(in the rows, 128 means zero)
Known rows, with every step that occurs:
q/k/x/r/c: [ 96 145 126 167  66 108 170 154 153  90 141  98 134 158 136 153  88  98
 117 106 175  83 147 128 114 118 143 160 131 164  88  82 141 151 115]
u/k/f: [132 128 123 152 184 116  61  96 137 142 133 149  80 140 154 127 188 150
 157 144 137 167 123 112 127 108 152 125 114  98 127 195 135 130 142]
h/c: [134 135 163 110 109 147 129 123 123 151 107  91 114 112 111 125 131 129
 128 136 155 129 128  93 141 138 133 139 158  82 116 163 160 137 149]
f/k/s: [ 62 133 108 128 135 143 118 104 106 143 173 174 116 129 112 113 157 131
 174 166 129 119 113  91 131 123 115 134  99  70 142 105 161 111 146]
m/x: [156 143 169 121 140 136 139 133 105 129 127 142 129 116 110 152 105 121
 142 151 139 131 125 114 138 132 114 119 136 135 105 156 115 122 133]
t/k/u: [119 148 138 141  97  67  85  99 125 138 112 175  85 144 140 165 184 133
 167 112 178 139 136 143 137  63 143 113 108  96 153 176 156 130 126]
t/k/q: [120 149 141 153  85 120 103  88 111 164 115 153  47 120 161 151 151 129
 180 134 158 149 100 108 111  84 153 149 134  81 105 156 139 103 164]
s/k/u: [115 142 121 141 129  69  85 110 130 144 117 175 111 130 132 136 184 127
 133 108 156 140 185 117 123  83 152 130 134  94 198 171 125 130 136]
c/m/x/a: [138 126 150  87 145 136 172 157 154 144  99 125 134  91 132 148  90 103
 140 152 186 124 110 155 130 136 105 123 116 149 125  98 134 127 109]
s/k/x/r/c/a: [114 127 125 192  69 139 165 206 157  78 114  80 167 120 149 158 119 143
 115  83 159 103 170 153 132 103 139 151 162 171 159  63 111 132 154]
n/k/s: [ 78 134  88 119 139 154 113 116 105 141 168 148 113  97 112 115 157 149
 165 116 123 119 134  99  94  83  78 109 113  55 135 106 148 135 127]
n/k/b: [ 89 136  99 117 132 152 129  92  88 137  96 139 100 119  79 110 178 134
 122 122 115 109 115 125  91  72  97 104 112  85 134 222 140 146  98]
q/k: [123 143 123 162 119 108 136 106 125 153 125 131  71 135  92 125 112  81
 120 140 158 135 120  97  84  95 141 139 111  82 105 176 168 163 130]
k/f: [141 133 155 131 160 125  72 136 121 130 130 151  96 118 144 133 181 153
 142 121 138 135 107 111 120 112 155 106 132  92 120 166 129 128 138]
q/k/u: [115 148 124 166 127  60 104 108 130 139 125 182  71 142 111 133 145 105
 130 110 187 129 146 122 107  80 152 138 113  89 127 175 169 166 119]
n/k/u: [ 98 133 104 126 132  97  89 121  99 130 123 152 102 120 109 127 187 142
 139 111 154 117 160 132 117  62 108 110 118  78 138 175 144 143 103]
s/k/q: [116 145 125 148 113 122 103 102 118 170 124 153  74 107 151 119 147 124
 144 128 136 147 147  78  99 107 161 166 161  79 147 147 109 104 176]
r/m/x/k/b: [154 135  83  93 156 101 132  82 106 101 104 170 154 148  78  94 141 162
 122 116  58  69 115  84 105 151  94 114 119 173 112 176  75 118 109]
m/x/a/c/h: [162 134 169 125 175 169 126 134 101 146 108  85 156 129 153 161 123 123
 113 131 148 161 108 188 152 149 131 103  77 142 134 105 160 127 141]
u/k/s: [104 141 120 149 162 124 108  68 146 157 177 171 101 140 146 123 150 157
 177 158 143 165 138  97 117 115 120 155 104  75 148 122 159 117 156]
s/k: [122 134 121 134 121 116 116 110 128 157 123 123 114 119 116 129 149 104
 127 137 124 143 160  90 101 101 143 127 132  84 175 173 125 126 147]
a/c/m/x/k: [130 126  84 120 168 157 109 104 137 140 151 113 139 143 112 103 105  93
 100 122  57  95 130 139 123 140 111 124  92 199 107 122  92 111 105]
h/m/x: [147 112 125 113 141 119 134 148 126 120 108 139 146 110  98 134 107 119
 112 121  76 121 122 110 137 180 112 118 149 139 123 151 101 130 140]
f/k/x: [ 90 125 100 116 101 117 136 140 111 106 112 141 105 121 101 109 147 130
 161 161 141 103 122 100 159 127 124 129 107 124 116 158 138 114 137]
n/k/q: [100 138 108 136 119 148 106 114  88 157 128 130  68  96 128 111 153 138
 153 128 138 130 123  92  94  82 115 145 145  62  91 153 129 116 141]
r/c: [136 141 174 120 146 116 117 143 114 150 147  83 151 161 146 147 124 142
 101 149 144 119 132 102 124 129 147 144 142  95 111 119 148  91 135]
f/k/b: [ 72 133 119 127 125 142 133  79  93 135  95 166 102 152  79 105 179 119
 129 173 120 111  95 113 127 110 137 127  97 100 142 217 152 122 118]
x/m: [134 122 138 121 130 122 105 118 141 136 130 151 126 125 112  86 130 115
 105 154  95 139 112  83 114 130 146 145 149 110 105 140  99 125 119]
u/k/x/r/c/h/m: [102 102  90 128  85  88 154 142 177  75 151 100 183 176 185 117 135 156
 112 116 105 133 178 163 160 178 140 155 145 176 150  77 119 117 131]
u/k/b: [111 144 132 143 154 125 124  46 133 151 101 164  86 160 111 113 171 140
 131 163 135 156 118 121 113 105 140 148 103 103 146 236 152 130 129]
a/c/h/m: [134 104 117 131 159 137  84 128 118 131 143  94 136 152 137 113 150 136
  75 102  37 157 128 154 129 172 149 116 101 105 172 149 150 126 142]
a/c/h/m/x: [149 106 118 124 169 148 103 144 100 115 134 105 159 139 133 136 120 130
  87  98  33 147 130 171 154 192 127 106 112 156 155 142 113 128 137]
n/k: [108 127 104 120 127 142 118 124  96 145 126 102 106 107  91 121 154 117
 134 137 127 124 136 104  97  78  96 108 116  70 117 176 142 139 116]
m/x/c: [165 145 170 140 130 153 140 108 108 138 133 129 152 139 132 144  94 110
 138 155 157 146 113 126 146 120 142 114 159 166  94 111 101 132 108]
c/h/m: [137 106 121  98 121  99 124 135 135 124 134 135 136 129 130  98 146 140
 106 125  89 155 137 131 125 160 136 115 139  88 164 142 139 127 140]

Rows:
[134 122 137 123  78 101 150 158 145  51 138 130 138 130 125 144 114 165
 154 123 121  85 142 103 120 146 115 149 128 155 137 118  98 128 114] -> k/x/r/m
[170 137 166 118 122 144 151 109 100 126 152 139 166 145 159 131 103 128
 142 154 161 171 127 162 157 115 146 101 161 161 113  96 102 131 103] -> m/x/c/h
[133 122 119 105 108 105 117 146 154 100 114 160 126 100 122  77 124 142
 126 130 104 117 117  88 140 141 136 143 154 149  97 126  84 125 120] -> k/x/m
[137 130 157  81 165 123 170 181 142 148 113  79 179 122 165 166  80 118
 112 146 183 103 115 156 142 153 116 132 132 158 113  51 139  98 104] -> r/c/m/x/a
[173 124 143 100 163 101 128 151  91  98 133 128 146 125 111 159  96 158
 143 141  94 109 127  89 127 158  97 124 133 132 125 154  96 116 116] -> r/m/x
[121 121 147 125 173 162 113 135 152 173 113  71 112 129 141 143 125 100
  94 137 144 133  95 161 111 130 142 138  68 115 154 113 179 125 118] -> x/a/c/m
[135 127  88  89 128 121 149 113 154 133 145 154 138 120 105  88 103  99
 132 143 107  96 140 115 118 130  99 122 129 181  93 117  80 113 103] -> c/m/x/k
[113 108 143 120  86 114 148 153 151  98 164  93 199 176 165 131 130 131
  82 115 100 125 157 158 126 174 153 140 156 133 149  63 127 113 121] -> x/r/c/h/m
[133 141 189 147  86 167 167 127 131  98 139 144 149 131 112 168  99  97
 145 151 151 120 134 136 129 129 116 132 136 168 106 125 100 138 122] -> m/x/r
[151 124 166 159 111 170 139 173 125 139  81  77 103  87 102 128 124 151
 122 115 172 145 113 125 142 118 126 139 162  87 121 147 175 154 175] -> h/c/a
[139 135 114 153 119 114 126  81 151 133 130 124 112 155 153 108 130 139
 159 155 170 163 132 115 155 106 156 146 137 160 109 128 124 132 122] -> u/k/x/c
[127 150 114 129 123  69  85  79 147 143 135 183 117 154 109  84 192 139
 129 115 153 105 158  99 121  97 143 126 121 121 115 141 128 114 133] -> x/k/u
[154 106 121  92 132 110 143 150 118 109 125 147 161 115 127 122 113 137
 120 121  81 147 140 147 147 178 115 102 148 141 143 135 102 131 134] -> c/h/m/x
[128 150 119 138 108 122 102  69 136 167 140 160  79 131 132  70 156 136
 142 137 133 118 119  63  92 120 151 165 146 106  69 117 111  89 171] -> x/k/q
[181 116 144 105 199 136 112 152  86 117 116  67 170 135 155 168 115 156
 115 121 105 136 112 161 140 177 114 108  72 140 156 104 143 120 123] -> r/m/x/a/c/h
[127 140 116 122  69  99 129 128 135 117  99 135  87 114 131 151 144 137
 180 117 157 122 118 122 142  88 122 108 110 127 122 165 137 127 140] -> t/k/x
[164 130 172 197 123 165 133 139 124 145 119 105 121 127 124 122 117 140
 120 139 180 167  98 141 124  82 160 129 155 122 116 102 148 145 139] -> x/c/a
[140 103 124 125 168 143 102 132 138 155  99  67 148 138 141 122 158 128
  72 102  94 159 106 169 128 179 154 112  81  98 174 106 184 132 152] -> x/a/c/h/m
[148 132 103 220  95 130 159 157 140 115  97 116  81 110 112 114  87 121
 127  97 197 143 101 144 122  72 155 131 147 155  89  99 149 190 130] -> q/k/x/c/a
[135 123 144  68 128 156 179 164 151 149  68  82 142  73 128 145  88 105
 137 136 194 115 111 149 158 161 103 130 149 144 118  97 151 144 119] -> h/c/m/x/a
[147 135 195 191 106 176 175 198 124  87 133  86 185 135 134 187  81 135
 110 124 165 111 127 173 140 126 119 143 159 181  98  63 117 127 138] -> m/x/r/c/a
[ 93 125 166 120  93 136 164 155 164 112 175  95 165 165 161 152 100 105
 103 153 150  98 145 150 111 122 141 165 143 150 131  67 124 105  86] -> x/r/c/m
[131 121 138  73 122 150 163 156 134 128 111 112 132  88 126 135  76 111
 139 137 138 110 134 135 161 154  97 136 168 151 118 137 115 141 108] -> h/c/m/x
[151 111 127  83 150  97 139 175 107 110 141  99 203 148 160 140 105 152
  93 112  80 124 145 150 161 194 120 112 166 148 130  89 106 101 130] -> r/c/h/m/x
[135 124 142  90 141 128 156 151 131 123 137 152 126 105 124 138  83 109
 144 156 132 120 129 141 133 131 103 130 137 155 124 139  99 123  97] -> c/m/x
[120 114  47 118 171 151  90  95 133 122 182 152 179 143 135  81 141 150
 109  66   4 117 134 142 136 193 102 100 100 166 144  46 102 118 154] -> a/c/h/m/x/k/s
[ 94 150 105 159 132 120 128 101 135 153 169 177  78 121 114 123 113 111
 149 117 157 131 119  92  83 100 123 142 106  65 125 108 175 161 142] -> q/k/s
[175 104 126 185 136 157 146 170 126 117  91 115 157 109 108 129  88 133
 101 104 110 149  95 153 148 147 135 112 179 176 116  88  99 158 138] -> h/m/x/c/a
[131 123 140 121 180 168 114 145 116 130 147 109 125 128 132 153  85 103
 110 134  81 120 123 163 141 142 119 131 100 171 136 143 113 122 101] -> a/c/m/x
[146 104  99 106  92  98 135 138 146  99 129 135 155 131 157  85 132 159
 121 105 115 148 132 145 160 156 157 111 168 157 139  81 106 139 117] -> k/x/c/h/m
[125 116  51  89 132 111 130 104 149 116 174 194 181 118 127  66 137 158
 141  89  55 115 145 118 130 181  88  99 138 149 132  41  89 120 150] -> c/h/m/x/k/s
[112 125 159 149 127 197 144 136 140 101 161 112 145 146 133 170  80  77
 110 132  93 109 133 185 129 138 121 141 100 205 138 113  99 136  88] -> a/c/m/x/r
[129 103  72 122 108 115 110 143 148 123  67  71 127 122 161 143 165 140
 122  65 102 142 102 192 157 154 139  88  65 140 172 107 173 138 152] -> t/k/x/a/c/h/m
[113 125 160 117  88 158 186 146 157  92 152 154 146 120 125 156  79  85
 144 156 142 108 141 162 126 127 108 141 136 189 126 106  89 138  86] -> c/m/x/r
